Known rows, with every way that one mark hangs from another
divad{nazu nesob siti{gurav{zenuro}}}: [ -5.2  10.3 -18.6 -33.9  16.6  37.8   8.7 -11.8  48.0 -57.8 -35.4 -38.5
  10.8  23.4  19.0 -29.1  11.3  46.1 -58.7 -28.3  56.5   6.8]
divad{nazu nesob}: [  3.9   0.8  -1.3 -10.5  15.8  11.4  -6.2 -21.3  16.7 -26.2 -22.4  -9.6
   3.3  14.5  16.6 -12.2  21.4  22.2 -27.4 -26.4  25.1   8.6]
libo{kuzu nazu{gurav{zenuro}}}: [ -9.9  -8.8 -31.0 -23.8  11.5 -11.9  22.6  -4.2 -24.4 -32.2 -23.2 -38.2
   8.5  -5.5   7.0 -10.6  10.2  -6.0  -1.3   8.6 -23.9  14.0]
siti{divad{nazu} gurav{zenuro}}: [-18.7  -9.7 -14.2 -47.1   4.4  28.9   5.7   1.1  33.5 -29.4 -24.2 -41.9
  28.4  14.3  27.9 -24.0  -9.4  37.0 -40.9 -13.6  48.9  -9.8]
vika{nesob{divad{siti}}}: [  8.7 -10.1   2.1   9.8  -4.4   2.8  -5.5  -2.3  41.5 -13.2 -14.9 -11.8
 -37.1 -24.4 -22.0  -0.8  11.0  21.1  -4.1  -9.7  28.8  19.1]
libo{kuzu nazu}: [  4.2 -14.0 -23.2  -9.0  33.7  -4.5  10.5  12.4 -29.3 -26.6 -10.7 -22.1
  -8.5 -16.0   1.6  15.7  -0.2 -16.7   7.0   6.8 -15.3  22.3]
zenuro{gurav}: [  3.9   4.0  10.4  -8.8 -13.3  -4.5  14.6 -10.3   0.0   7.0  22.0   8.6
  19.9   5.7 -13.9 -20.2 -15.4   6.4   2.3  -8.9  -4.1  18.4]
divad{siti{gurav}}: [ -2.4   8.1  -4.3 -16.8  14.4  22.2   9.3  13.0  21.7 -22.8  -8.5 -28.4
  -5.1   2.0  -6.5  -8.4 -16.2  18.3 -25.4  -7.3  32.6   3.3]
nesob{divad gurav}: [-20.1   4.9 -15.3  27.8 -15.7   5.4 -12.7  16.4  18.0   8.5  -4.2 -23.7
 -23.6 -36.4 -32.6  -8.4  27.6  12.4  -6.3 -14.9  23.7 -14.2]
divad{nazu{molum} nesob{gurav{zenuro}} siti}: [-11.5   5.6 -37.8  -2.2 -16.3  37.9  -4.2 -24.8  29.8 -50.0 -44.6 -36.3
   6.3  16.1  18.4 -43.7  35.3  27.9 -54.1 -31.1  48.7  -7.5]
divad{nazu{molum} nesob siti{gurav{zenuro}}}: [-12.3  -0.8 -27.2 -27.5   2.0  44.2   3.7 -24.5  36.4 -66.2 -44.9 -35.2
  18.1  31.2  29.5 -41.2  13.6  29.9 -58.6 -30.4  55.7  -3.6]
nesob{gurav}: [-12.2  16.3 -10.5  15.7 -22.3   2.9  -8.6   6.9   3.5  11.5   2.0 -20.4
  -8.5 -16.5 -13.7 -17.4  14.2   6.6  -6.0 -18.4  11.0 -10.7]
divad{nesob}: [ 12.3   2.3   8.2   0.1   6.6   9.6   9.8 -15.2  23.4  -9.8  -7.6   6.0
 -10.0  13.4   4.3 -14.5  11.6  12.5 -18.5 -13.0   5.0  -5.1]
zenuro{gurav molum}: [ 12.9 -13.8   7.9 -16.0 -25.8 -21.2  22.8 -27.8 -10.2  18.2  23.3   3.7
  42.0  19.6 -12.9 -29.7 -31.2  -3.1   6.3  -9.8 -10.3  26.8]
zenuro{gurav molum{nazu}}: [ 18.6 -17.7   0.9 -22.5 -34.2 -30.8  17.0 -15.0 -15.4  23.4  15.1   1.0
  60.0  26.2 -18.8 -23.8 -33.6   4.9  17.7   0.0 -20.6  32.1]
libo{kuzu}: [ 15.4   6.2 -10.8 -14.6  24.0  -1.9  11.1  15.0 -19.7  -9.2 -22.0  -1.4
  -3.3  -2.9   4.2  16.4   9.8 -11.9  -0.7  15.9 -16.6   7.1]
divad{nesob siti{gurav}}: [  9.4  11.4   4.2 -18.2  19.5  32.7  19.4  -3.0  45.8 -32.2 -15.8 -23.1
 -13.3  15.8  -0.9 -22.4  -4.9  31.4 -44.5 -21.9  37.5  -1.1]
zenuro{molum}: [  8.7 -17.6  -3.7  -8.1 -11.9 -15.9   8.4 -17.3 -11.0  12.4   0.6  -5.8
  23.2  14.6   1.9 -10.9 -15.4  -9.8   5.2  -1.8  -6.4   8.4]
nazu{gurav molum}: [-20.8  -8.7  -4.5  -4.5 -32.3  -5.1  -0.3 -30.6 -20.8 -11.7 -19.4 -16.9
  16.9  14.8  12.0 -37.3  10.7 -11.7  -2.8  -9.3  -7.3 -17.5]
molum{nazu}: [  6.2  -5.0  -8.1  -6.3 -10.4 -13.3  -8.2  16.0  -4.5   5.5 -11.4  -2.3
  23.2   8.5  -6.3   8.0  -3.3   9.5  14.1  12.1 -11.6   6.8]
vika{nesob{divad{nazu{molum}} gurav{zenuro}}}: [-22.5  -5.5 -26.8  16.8 -45.9   6.2 -25.2 -17.8  33.3 -17.1 -29.0 -25.4
 -13.3 -24.4  -7.8 -33.2  41.3  19.3 -12.6 -32.7  38.8   1.0]
nazu{gurav{zenuro} molum}: [-27.6  -6.6 -21.8 -10.6 -45.9   1.0   7.7 -36.2  -8.5 -19.2 -26.7 -15.5
  30.9  22.9  20.1 -48.0  17.5  -6.4 -11.3  -2.1 -10.1 -23.7]
divad{nazu{molum} nesob siti{gurav}}: [ -7.2  -2.1 -14.9 -23.0  14.3  40.7  -3.1 -20.2  27.2 -59.2 -39.1 -35.5
   7.1  25.0  22.5 -33.5  10.3  26.1 -52.9 -36.8  58.0   1.1]
nesob{gurav{zenuro}}: [-18.4  18.0 -26.3   9.7 -37.0   8.1  -1.0   2.2  14.6   3.4  -5.1 -19.6
   5.8  -7.7  -5.1 -27.3  20.0  11.2 -13.6 -10.7   9.0 -17.2]

Rows
[-12.2  -4.8 -12.9 -22.0 -35.9 -18.1  20.3 -31.2   0.5  -0.9 -14.9 -23.8
  36.4  22.2   8.3 -39.0   3.2   7.8  -7.5   1.2 -13.1  -5.3]
nazu{gurav{zenuro{molum}}}
[ -6.4 -23.2  -7.7 -29.5  -5.4  21.4   9.3 -35.8  23.7 -32.6 -42.1 -29.2
  20.7  27.6  35.4 -41.1  14.5  28.8 -41.9 -16.3  29.2 -16.1]
siti{divad{nazu{gurav{zenuro} molum} nesob}}
[-34.8   5.5 -40.8  12.5 -23.3  10.7 -17.8   7.4  24.5 -14.6 -22.3 -36.1
   0.7 -27.3 -14.6 -17.0  42.2  25.5 -20.7 -16.3  39.5  -9.4]
nesob{divad{nazu} gurav{zenuro}}
[ -1.9  -4.8  -6.5  -2.8 -13.6  11.5  -0.8  -1.8  55.3 -23.4 -18.8 -21.5
 -24.3 -17.2 -16.6 -15.8   9.0  29.5 -17.3 -13.7  36.3  12.7]
vika{nesob{divad{siti{gurav{zenuro}}}}}
[ -5.0 -16.5   3.3 -29.6  11.7   4.1   2.1  -8.4   5.9 -12.3 -24.0 -37.3
  13.0   5.6  18.2 -12.6  -0.8  27.4 -20.3  -8.0  26.3   1.0]
siti{divad{nazu{gurav}}}
[-17.2 -14.6 -29.6 -20.0   8.9  15.1  -1.3   4.1  31.5 -36.3 -27.6 -42.9
  12.7  -5.0  -8.4  -7.5   4.9  28.2 -31.3  -7.2  50.2  11.3]
nesob{divad{nazu siti{gurav{zenuro{molum}}}}}
[-24.6 -15.3 -20.1  -8.1 -12.9  -9.3  10.4 -17.9  -3.6 -22.6  -1.8 -37.1
  11.5  -2.8   3.4 -25.8  -0.4   5.2  -0.5  -8.2  -5.8   5.8]
libo{nazu{gurav{zenuro}}}
[ 10.6   2.5  -7.8 -14.4  28.9  24.6   2.3 -12.5  28.5 -43.3 -31.3 -24.8
  -5.7  13.9  11.5  -7.6  14.5  34.6 -41.3 -19.7  41.9  17.0]
divad{nazu nesob siti}
[ -4.1  -9.5 -17.7 -17.5  23.7 -15.7  16.3   0.2 -34.4 -25.1 -18.0 -39.0
  -2.9 -12.3  -0.2  -2.4   4.6 -11.7   5.3   1.7 -20.9  19.4]
libo{kuzu nazu{gurav}}
[-12.0 -20.4 -26.7 -12.7   7.9  -8.5  10.1 -13.3 -45.7 -33.7 -28.0 -36.1
   5.3  -3.6  11.3 -13.7   7.8 -27.0   3.7  -0.6 -21.0   7.4]
libo{kuzu nazu{gurav molum}}
[ -5.6 -17.5 -33.9 -27.4   4.6 -19.4  26.7 -12.2 -28.9 -26.8 -23.7 -41.4
  19.6   1.5   8.9 -15.8   2.0 -11.5   0.0   7.6 -26.9  18.0]
libo{kuzu nazu{gurav{zenuro{molum}}}}
[  2.2 -14.8 -29.1 -20.1 -34.6 -15.3   9.6  -9.7   4.0   2.3 -14.9  -5.3
  49.2  26.7   7.5 -16.1  -6.1   5.7   1.6  16.9 -16.4   3.3]
gurav{zenuro{molum{nazu}}}
[-11.1  -4.0 -26.8 -31.4  -5.7   1.0   8.7 -21.7   6.3 -35.8 -35.5 -50.3
  33.0  18.6  13.7 -24.6   7.0  27.5 -29.9  -4.8  25.7  16.2]
divad{nazu{gurav{zenuro{molum}}} siti}
[-26.5 -27.9 -16.0   1.3 -16.6  -7.1  -1.3 -27.3 -25.9 -25.0  -6.4 -34.0
   8.0  -1.1   7.3 -31.6  -1.6 -14.2   5.3 -17.4  -4.6   1.1]
libo{nazu{gurav molum}}
[ -3.5  -6.1  -2.3  -5.0   1.6  10.3 -15.2  -2.0  43.2 -28.0 -24.6 -31.0
 -25.5 -22.7 -14.2  -8.6  12.1  32.0 -16.9 -27.1  50.7  24.4]
vika{nesob{divad{nazu siti{gurav}}}}
[ -5.2   3.9 -24.9   2.7  -4.6  34.1 -10.1 -20.3  18.4 -42.7 -39.2 -36.7
  -5.2   8.0  11.5 -35.0  29.5  23.7 -46.0 -38.0  50.7  -3.0]
divad{nazu{molum} nesob{gurav} siti}
[ -2.6 -25.7 -32.8  -5.0  17.4   1.1   4.4  -0.2 -40.9 -34.1 -21.0 -19.2
  -1.1  -7.6  12.4   2.8   3.6 -32.5   5.3   4.2 -15.5  12.1]
libo{kuzu nazu{molum}}
[ -1.7 -12.6   1.0   6.4  -6.7  -5.1 -20.8 -11.1  28.3 -14.0 -18.8 -12.9
 -22.5 -22.0 -10.8  -3.0  22.0  20.4  -0.7 -22.4  31.6  23.1]
vika{nesob{divad{nazu}}}
[ -2.9 -17.6  -7.9  -8.6  -2.0  27.5  -5.2 -17.5  20.2 -19.8 -31.5 -28.9
   2.4   8.7  23.4 -32.1  15.5  24.6 -38.1 -29.7  42.0 -15.2]
siti{divad{nazu{molum} nesob{gurav}}}
[-13.9  -6.5  -4.3 -13.7  -9.3   7.9  -6.1 -46.9  -1.0 -35.5 -38.4 -22.4
  17.7  26.5  27.5 -42.2  29.9  13.0 -29.0 -33.6  20.3  -6.3]
divad{nazu{gurav molum} nesob}
[  6.2 -18.6  -6.0 -20.4 -28.8 -34.3   6.6 -13.6 -18.7  17.0 -13.1 -21.4
  45.8  23.1  -4.4 -17.6 -14.0   2.9  13.6   3.3 -20.8  10.1]
zenuro{molum{nazu{gurav}}}
[-22.0  -5.9 -27.8 -16.7  13.7  23.8  -5.5  12.8  36.0 -41.5 -27.7 -39.6
   0.8 -12.7  -9.0  -1.9  12.7  32.5 -32.7  -6.6  54.0   7.3]
nesob{divad{nazu siti{gurav{zenuro}}}}
[-27.9 -14.1 -34.5 -12.9   2.0  30.5  -9.5   1.5  26.4 -49.0 -35.7 -37.0
   6.8  -5.9  -0.2 -11.8  15.4  20.4 -33.8  -9.5  54.0  -1.1]
nesob{divad{nazu{molum} siti{gurav{zenuro}}}}
[  6.4  -4.7  -4.0  -8.2  -7.1  23.8  16.6  -5.9  44.0  -4.0 -16.6 -18.1
  -4.9   7.0   9.5 -29.2   9.3  32.6 -35.9 -12.1  24.4 -22.1]
siti{divad{nesob{gurav{zenuro}}}}
[-11.4  -0.3  -8.1  19.0 -25.4  -2.0 -27.9  -5.4  30.8  -3.4 -18.5 -28.4
 -30.2 -37.3 -20.9 -15.9  33.2  24.4  -6.4 -37.3  40.7  13.0]
vika{nesob{divad{nazu} gurav}}
[-10.6  -6.3 -44.0   8.0 -33.3   4.2   1.9  17.5  33.1  -3.3 -23.5 -40.8
  10.1 -16.6 -31.7 -17.7  16.4  25.7 -16.4   4.8  24.9  -5.1]
nesob{divad{siti} gurav{zenuro{molum{nazu}}}}
[  3.5  -7.4  -0.2 -12.4   8.7  21.9  -0.8  -6.4  30.6 -12.3 -23.8 -32.5
  -4.0   2.7  14.2 -21.6  12.4  37.0 -38.4 -26.9  41.8  -8.3]
siti{divad{nazu nesob{gurav}}}
